What can hang from each mark
zafu: tuta
folod: bobip
peli: folod garo
rizim: refi
garo: peli refi
refi: garo memab ritik
tuta: bobip
loras: zafu
ritik: bobip refi
gemut: loras
zagatab: memab
mebo: lafomob
lafomob: peli
tiviv: bobip gemut

Each row was made from one small tree. The marks that hang from a mark follow it in brackets, in alphabetical order. Every link used is in the known rows. Write each row's tree.
Known rows
mebo[lafomob[peli[folod garo[refi]]]]: [ -5.0 -18.8  -8.7 -13.0  14.7 -13.9   3.6  12.7  35.0   9.6  17.4 -12.4
  22.2   5.0 -23.2   8.1 -23.6   0.5 -13.2  29.1  31.5  -9.0  -2.4  13.8
   1.8 -35.5]
ritik[bobip refi[garo[peli]]]: [ -0.3  20.5  25.7   4.1   1.7  -4.9   6.1  -7.5  -5.8 -29.5  -7.9  -5.7
 -36.0 -26.9   7.4   9.0  -2.1  -0.9  24.6  -0.5 -12.0  12.5  27.1  -4.4
  13.5  -9.0]
refi[garo memab ritik]: [  2.1   4.1  -0.1  20.5   0.7  19.0  -2.1  -4.9 -12.6  12.1  -4.1   9.5
 -11.7  10.9  15.3 -21.4  18.6  -7.5   2.3 -12.4  -1.4 -21.7 -19.7  -0.4
   9.4  34.1]
tiviv[bobip]: [  2.2  12.1 -10.1  15.0 -15.6  -4.6  31.2   9.7   3.5  -8.4 -11.0   5.0
   6.4 -23.9  -2.1 -12.2  -0.7 -10.0  12.5 -20.8  -6.7  13.1 -10.8 -19.0
   1.4 -22.3]
tuta[bobip]: [ 11.9  22.0   3.0   0.8  -9.2  -5.1   7.0   1.7   9.8  -7.3   1.3   5.7
   7.9 -16.2  -1.8   3.2   0.2  10.0  14.8 -15.1  -6.6  10.6 -11.6 -16.2
  -0.5  -8.1]
lafomob[peli[folod[bobip] garo[refi]]]: [  6.0 -28.7 -17.5  -5.4  -3.4  -7.8  -3.3   2.4  11.4  24.1   1.4 -11.7
  36.4  -0.6 -12.2   2.0 -15.4  10.6 -22.4   5.8  10.3   3.8  -2.6  12.9
 -13.9 -23.1]
rizim[refi[garo[peli[folod]] memab ritik[bobip]]]: [ -1.7 -14.4   1.3   9.6  -4.7  13.3 -12.5 -21.2 -17.2 -21.4  -4.8  14.7
 -24.9  -1.4   9.2  -1.3   8.8  34.3   8.0  -3.4 -19.3  -2.7  17.1   0.7
  -1.3  31.9]
garo[peli[folod[bobip]] refi]: [ -5.8  -3.1 -10.1 -10.4  -0.3  -1.9 -10.0   9.2  -2.0  -4.5  22.1 -10.3
  20.4   7.1 -11.8   7.1 -20.8  10.5 -10.8  20.7 -10.7  28.4  21.0   7.0
 -16.6 -20.6]
gemut[loras]: [-10.0  44.6  11.6  -6.5   5.1 -20.7  21.0  24.4  10.2 -16.4  -7.5  -0.5
  21.6 -19.1 -15.3   5.7  -0.2 -51.5  21.9  -2.1   6.1  -7.6 -40.6 -10.5
  18.1 -15.2]
garo[peli[folod[bobip]] refi[memab ritik]]: [  6.1 -21.4 -15.9  -7.5  -3.7  10.0  -9.7  -5.3 -12.3   6.1  16.4  -0.2
   5.7  28.4  -0.7   9.7  -3.1  16.4 -20.6   8.7 -11.3  12.2  14.0   7.0
 -26.4  19.0]
zagatab[memab]: [ -9.0  33.2  -3.7  10.6   8.2 -12.4   0.9  12.4   3.4  -3.8  -4.1  -8.4
  34.8  -4.1  16.3  -5.6   2.1  -7.3   3.6  -0.7   4.7   8.2 -20.8   5.9
   0.9  -1.0]
refi[garo memab]: [-10.4  14.6  -0.5  20.1   7.7  16.2 -14.5   4.0  -9.2  -0.2   0.5  -2.5
 -19.3   0.9   9.1 -20.6   9.5 -17.8  11.1  -9.1   1.4 -10.8 -12.8   3.5
  24.4  21.9]
garo[refi[memab ritik]]: [  2.5  -4.4  -2.3  -4.7  -5.3   0.0  13.1   2.8   0.2  -0.3   4.5  -0.8
   7.1  30.0  28.2  10.9  10.8   1.6  -7.5  -5.6  -0.9  -4.9 -27.7 -15.2
   7.8  23.9]
ritik[bobip refi[garo[peli] memab]]: [ -0.5  11.6  18.7   7.1   4.2   2.7  -4.7 -14.6 -12.4 -30.2  -9.2  -6.9
 -56.7 -15.4  13.1   9.7   8.3  -1.8  21.1  -9.0 -10.2   5.0  27.2  -0.9
  17.1  20.2]
refi[garo[peli] memab ritik[bobip]]: [  2.0   8.7   8.6  14.6   1.3  19.1 -16.8 -13.4 -15.2  -1.9  -5.8  12.8
 -44.6  10.7   4.8 -11.6   7.2   6.2  16.2  -8.3 -21.1  -8.8  15.8  -2.4
  -2.7  37.3]
mebo[lafomob]: [ -2.0  36.8  -0.9   0.7  12.9  -2.3  12.5  27.3  21.0 -20.4  21.5  -5.8
   6.8  -4.4  -8.7   5.6 -11.0 -15.9  16.0   9.7  23.3 -10.3 -13.1 -10.5
   6.1 -27.2]
refi[garo ritik[bobip]]: [  5.5  12.3  21.2  17.8   0.0  11.5   2.4  -8.5  -0.8   6.0  -5.0  15.7
 -10.3  -7.0  21.5 -11.0  13.0  13.6  28.2  -7.8  -6.3  -4.8  -9.7 -13.0
   8.0  17.9]
garo[peli[folod]]: [-10.4  12.7  -2.6  -4.1  11.2  -5.1  -3.6  16.6   0.9 -14.5  10.5  -2.3
  10.2 -19.7 -15.7 -18.3 -19.3  -6.6  -1.8  14.0   5.1   0.4  15.0  13.1
   4.7 -32.2]
peli[folod[bobip] garo[refi[memab ritik]]]: [ 12.4 -33.7 -15.7 -11.4  -7.0   5.8 -16.6 -13.6   3.6  29.9   3.7   1.3
  24.5  24.3  18.6  13.8  15.8  11.0 -18.0   9.8  10.8   7.8  -1.3   0.5
 -19.7  25.9]
refi[garo[peli[folod]] memab ritik[bobip]]: [ -0.7 -14.8  10.6  14.3  11.4  21.1 -22.7 -19.8 -11.6   6.9   0.2  16.4
 -36.2   1.8   5.2 -20.8   9.5  19.6  12.9   4.9  -7.4  -6.2  21.2  12.2
   2.4  40.8]
tiviv[bobip gemut[loras[zafu]]]: [-17.7  30.8  12.0   1.3 -24.2 -29.2  33.2  -4.0   1.2   2.8 -43.8   5.4
   1.7 -19.8 -24.6  -6.7  18.0 -57.1   5.0 -25.1 -11.3  -4.1 -28.3 -31.8
   3.2 -48.0]
lafomob[peli[folod[bobip] garo[refi[memab ritik]]]]: [ 14.5 -44.0 -22.6  -2.9  -6.1   1.0  -2.7  -9.1   3.3  32.0  -1.4  -3.3
  23.5  15.7  -3.5   1.9   0.0  15.7 -32.3  -2.3  10.4  -9.7  -8.5  13.0
 -21.6  10.0]
loras[zafu[tuta[bobip]]]: [ -3.8  15.1  22.2 -23.8 -11.9 -19.3  11.0  17.6  -0.3   5.6 -23.0   8.7
  -9.3 -14.6  -4.3  17.6   4.4  -0.9  11.6 -41.0  -6.4  12.3 -13.7 -22.2
  20.1 -22.9]
ritik[refi]: [  5.8  23.4   9.5  -2.8  -0.9 -15.9  35.6  12.2   3.2 -31.0  -5.7 -11.9
   7.0 -27.7  18.9   8.4   6.6 -16.9   4.1 -11.6  14.5  -4.5 -13.7 -12.2
  18.7 -25.3]
tiviv[bobip gemut[loras[zafu[tuta]]]]: [-23.0  27.5  21.9 -13.4 -28.5 -31.4  36.3   4.2  -4.6  15.9 -44.9   9.1
  -2.1 -22.4 -25.1   3.3  19.4 -54.0   3.5 -33.3  -6.5   1.0 -28.1 -29.4
  13.3 -43.1]
lafomob[peli[garo[refi]]]: [ -1.8  -5.8  -8.9 -12.0  -8.3 -19.8   9.2  11.5  15.3   9.7 -10.0 -15.6
  22.9   7.0  -8.7   5.3 -19.6 -11.8 -18.1   0.3   3.3  -8.1 -14.8  -1.1
   6.2 -32.3]
mebo[lafomob[peli[folod[bobip] garo[refi[ritik]]]]]: [ 14.8 -25.2 -16.5  -9.3   3.3  -2.8   8.2   2.2  24.0  22.0  17.4  -4.1
  30.7  14.7 -21.3  15.9 -14.0  13.3 -20.3  18.8  23.4  -8.5  -2.5   8.6
 -29.3 -20.5]

Which tree is each row?
[-17.3  -1.5  -3.9  12.9  16.4  15.7 -28.0  -0.3 -12.4   0.7   8.2  -1.0
 -24.1  -3.4 -13.6 -32.4  -5.1 -10.1  -0.9  11.2  -1.4  -3.9  18.5  26.1
  13.5  11.1]	refi[garo[peli[folod]] memab]
[ -6.2   0.7 -12.3  18.3   9.8  24.7 -33.7  -2.6 -20.8   4.6  12.5  -1.8
 -20.0  -1.0 -17.3 -24.1  -2.8  -4.7  -1.8   4.8  -8.5   4.6  24.5  23.4
  -7.5  17.8]	refi[garo[peli[folod[bobip]]] memab]
[  6.3   2.3  14.1  21.9   3.1  21.7  -9.2 -15.8  -6.9   6.0  -7.3  15.2
 -32.2   6.8  26.6 -11.0  23.2  12.3  24.8 -15.0  -4.8 -12.8  -9.7  -9.1
  11.3  50.5]	refi[garo memab ritik[bobip]]
[  3.0 -35.8   5.8 -16.9   3.7  -2.6 -15.4 -18.8  17.0  19.5  -4.2   6.7
   4.9  16.9  31.7  13.6  17.0  19.4   1.1  16.5  16.6   5.2  -0.3  -3.4
   8.5  32.4]	peli[folod garo[refi[memab ritik[bobip]]]]
[ -6.2   9.2  -5.3  14.6   6.1  15.1 -22.3   4.2 -13.9   4.9  13.1  -0.7
   2.7 -14.5 -21.6 -25.7 -13.9  -1.7   1.4  10.9  -9.6  12.6  24.8  20.2
 -10.8 -14.6]	refi[garo[peli[folod[bobip]]]]
[  4.9 -26.9  -7.8 -12.9   9.6 -11.9  13.9   5.5  32.0  17.9  13.5  -3.4
  26.9  11.5 -18.9   7.6 -16.5   8.9 -19.3  25.3  30.5 -16.1  -7.0  11.1
  -8.3 -25.9]	mebo[lafomob[peli[folod garo[refi[ritik]]]]]
[ -2.1   2.8  -7.4 -13.1  -7.8  -2.5   3.4   4.2  -8.6  -7.8   4.9  -3.0
  -7.0  35.5   2.4  10.7  -7.2  -4.1 -17.1   3.1 -18.6  -1.1   1.1  -7.2
  -7.4   8.6]	garo[peli refi[memab ritik]]
[ 15.1 -36.8 -16.8  -6.3  -8.6  -6.1   6.8  -4.9   8.4  33.7  -1.2  -2.9
  40.6   6.1  -7.0   2.3  -7.6  16.7 -29.1   3.7   9.0  -3.9  -7.7   9.8
 -24.8 -13.7]	lafomob[peli[folod[bobip] garo[refi[ritik]]]]
[-21.6  37.8  28.7 -27.7   1.6 -32.0  23.5  33.8   2.9  -4.0 -28.6   4.1
   3.9 -18.9 -19.8  20.3   3.4 -56.7  19.0 -27.2   4.4  -3.6 -42.1 -15.6
  32.5 -25.5]	gemut[loras[zafu[tuta]]]
[  3.3   2.9   2.5   7.2   2.1   2.9   5.0  -3.8 -14.2 -10.9   4.1  -9.4
  -4.3 -27.7  -9.2  -5.2  -3.4  -5.0  -4.5   4.0  -2.2  14.3  27.6  15.8
  -5.9 -18.2]	ritik[refi[garo[peli[folod[bobip]]]]]
[  3.9  -5.3  -2.9  10.9   5.0  10.8  -6.6 -10.7 -21.9 -12.3   4.3  -9.8
 -23.6 -16.0  -3.7  -4.3   6.9  -6.4  -7.8  -1.9  -0.6   6.9  26.5  19.9
  -2.2   9.9]	ritik[refi[garo[peli[folod[bobip]]] memab]]
[  6.8  -8.1   4.4 -16.1 -10.0  -4.6  -8.8 -11.3  11.2   9.6 -12.2   1.9
  -4.0  28.5  31.6  26.3  14.9   3.1   5.4   1.5  -0.1   0.9  -7.0 -22.3
   3.6  30.0]	peli[garo[refi[memab ritik[bobip]]]]
[ -3.4  13.0   4.1   6.0   2.5   0.8   4.0  -2.3 -17.3 -24.0  -6.3 -12.8
 -34.5 -10.9  -0.3  -4.2   3.3 -24.0  -3.7  -6.0  -6.3  -4.1  17.2   8.8
  13.4   1.5]	ritik[refi[garo[peli] memab]]
[ 10.5 -13.5 -19.0   3.9  -0.6  -3.6  -2.5   5.4   6.8  17.8  -3.7  -4.9
  28.6 -19.3 -16.8 -14.6 -11.2   2.5 -18.2  -3.6  16.8 -12.0  -2.4  16.0
 -15.7 -26.9]	lafomob[peli[folod[bobip] garo]]
[ -2.2 -24.2   6.0 -10.9   6.0   2.2  -9.5 -12.5   1.5  -3.9  10.1   5.3
 -14.8  22.4  13.5  11.7  -0.1  28.8   0.1  14.5  -7.2   9.3  16.3   1.0
  -0.5  25.8]	garo[peli[folod] refi[memab ritik[bobip]]]
[  4.4   2.2  16.8  -6.7  -6.5  -6.2  16.1  -0.2  12.0  -6.2   2.6   4.6
   9.3  15.5  33.7  21.4   5.3  21.6  16.7  -1.0  -5.0  10.0 -18.0 -27.1
   7.4   9.7]	garo[refi[ritik[bobip]]]
[-10.1 -19.3   0.2 -20.4   4.6 -12.7 -10.7   3.1  21.5  15.2   3.6  -6.8
  34.3   1.9  12.0   4.4  -3.5  -2.4  -8.0  27.1  19.2  12.7  -2.5   4.9
  16.0 -16.5]	peli[folod garo[refi]]
[ -1.1  18.8   3.4   9.7  -3.0   8.0   1.9   3.6 -14.0   5.4  -2.2   7.8
  -2.6   1.2 -12.7 -24.1  -7.1 -11.3  -2.3   1.3 -17.9  -9.9   6.7   2.2
  -7.7  -9.8]	refi[garo[peli] ritik]
[  7.6 -27.7   3.4 -11.8  11.7 -10.2   6.1  -2.6  36.5  12.6  11.3   0.8
  11.6   7.9  -8.8  17.9 -12.5  24.6  -1.0  24.3  26.7  -9.6   0.5   3.9
  -5.7 -12.9]	mebo[lafomob[peli[folod garo[refi[ritik[bobip]]]]]]
[  6.1 -11.0 -11.1  18.4   3.5  27.9 -22.1 -12.0 -24.6  17.3   6.9  10.6
 -13.2   8.7 -10.6 -25.4   6.3   5.4 -10.9  -0.8 -10.1  -6.9  17.0  19.9
 -20.8  29.7]	refi[garo[peli[folod[bobip]]] memab ritik]
[-13.2  11.7  -9.2 -13.9  -2.8  -5.0  -8.6  12.5  -4.5 -18.6   9.9 -14.0
 -12.5  27.0  -3.1  11.1 -15.6 -11.5  -8.4   6.7 -16.7   9.5   9.3  -3.8
   4.2  -1.5]	garo[peli refi[memab]]
[ -1.7  -6.1   8.9   5.9  -6.8   4.0  -2.1 -14.0 -10.2 -21.1  -3.0  14.7
  -4.1 -13.8   4.9  -2.8  -0.3  36.0  11.0   2.2 -20.6   4.4  16.9  -2.8
  -2.7   3.3]	rizim[refi[garo[peli[folod]] ritik[bobip]]]
[  8.8  13.4  17.5   1.7   4.3  -5.1  16.6  -7.7   1.8 -38.1  -9.8  -6.3
 -35.3 -20.5  37.9  22.8  19.9   4.1  24.3 -20.3  11.1  -2.5  -3.6 -18.1
  24.7  21.7]	ritik[bobip refi[memab]]
[  8.7   1.5 -15.0  11.9  15.6   4.1  12.3  18.7  17.5  -3.1  26.9  -6.5
  17.7 -13.6 -29.1  -2.4 -20.2  10.1  -3.2   6.1  28.3 -13.3  -5.9  14.5
 -15.5 -29.6]	mebo[lafomob[peli[folod[bobip]]]]
[  6.8  -2.3  -3.8  15.4   0.5  18.0  -9.7  -4.8 -17.0  17.2   8.8  10.7
   9.0  -5.3 -15.6 -25.4  -4.0   7.4  -7.3   6.8 -11.7   1.3  17.9  15.4
 -25.0  -1.8]	refi[garo[peli[folod[bobip]]] ritik]
[  7.4  -2.1 -13.1  -3.8  -1.0   1.5 -16.6   2.8   6.7  16.2   1.2  -0.8
  31.7 -15.9   2.4  -4.1   3.4  -3.0  -1.7   7.4  18.5   6.4   5.3   4.0
 -12.1 -12.3]	peli[folod[bobip] garo]
[  5.5  -5.0   9.5  -4.4  -3.4   1.9   6.1  -8.0   4.8  -5.6   1.8   3.9
  -9.5  27.3  37.3  22.9  15.0  20.7  13.5  -7.5  -4.7   2.7 -19.1 -22.9
  10.0  38.1]	garo[refi[memab ritik[bobip]]]
[ -2.8   6.9 -11.4   7.2 -16.7   8.8  -0.6  -5.8 -25.8 -23.3  -7.6   6.3
 -14.0   9.6  -1.5  -5.1   4.0   4.3  -9.0 -13.5 -27.4 -12.1   3.8  -5.2
  -6.8  15.1]	rizim[refi[garo[peli] memab ritik]]
[ -5.2 -11.3 -16.8  -7.7   3.1   6.4 -20.7   3.0  -9.0  -5.1  20.8 -11.6
  -0.3  19.4  -6.4   9.9 -12.3   8.8 -13.8  13.3  -9.5  21.4  20.4  11.1
 -13.9   8.7]	garo[peli[folod[bobip]] refi[memab]]
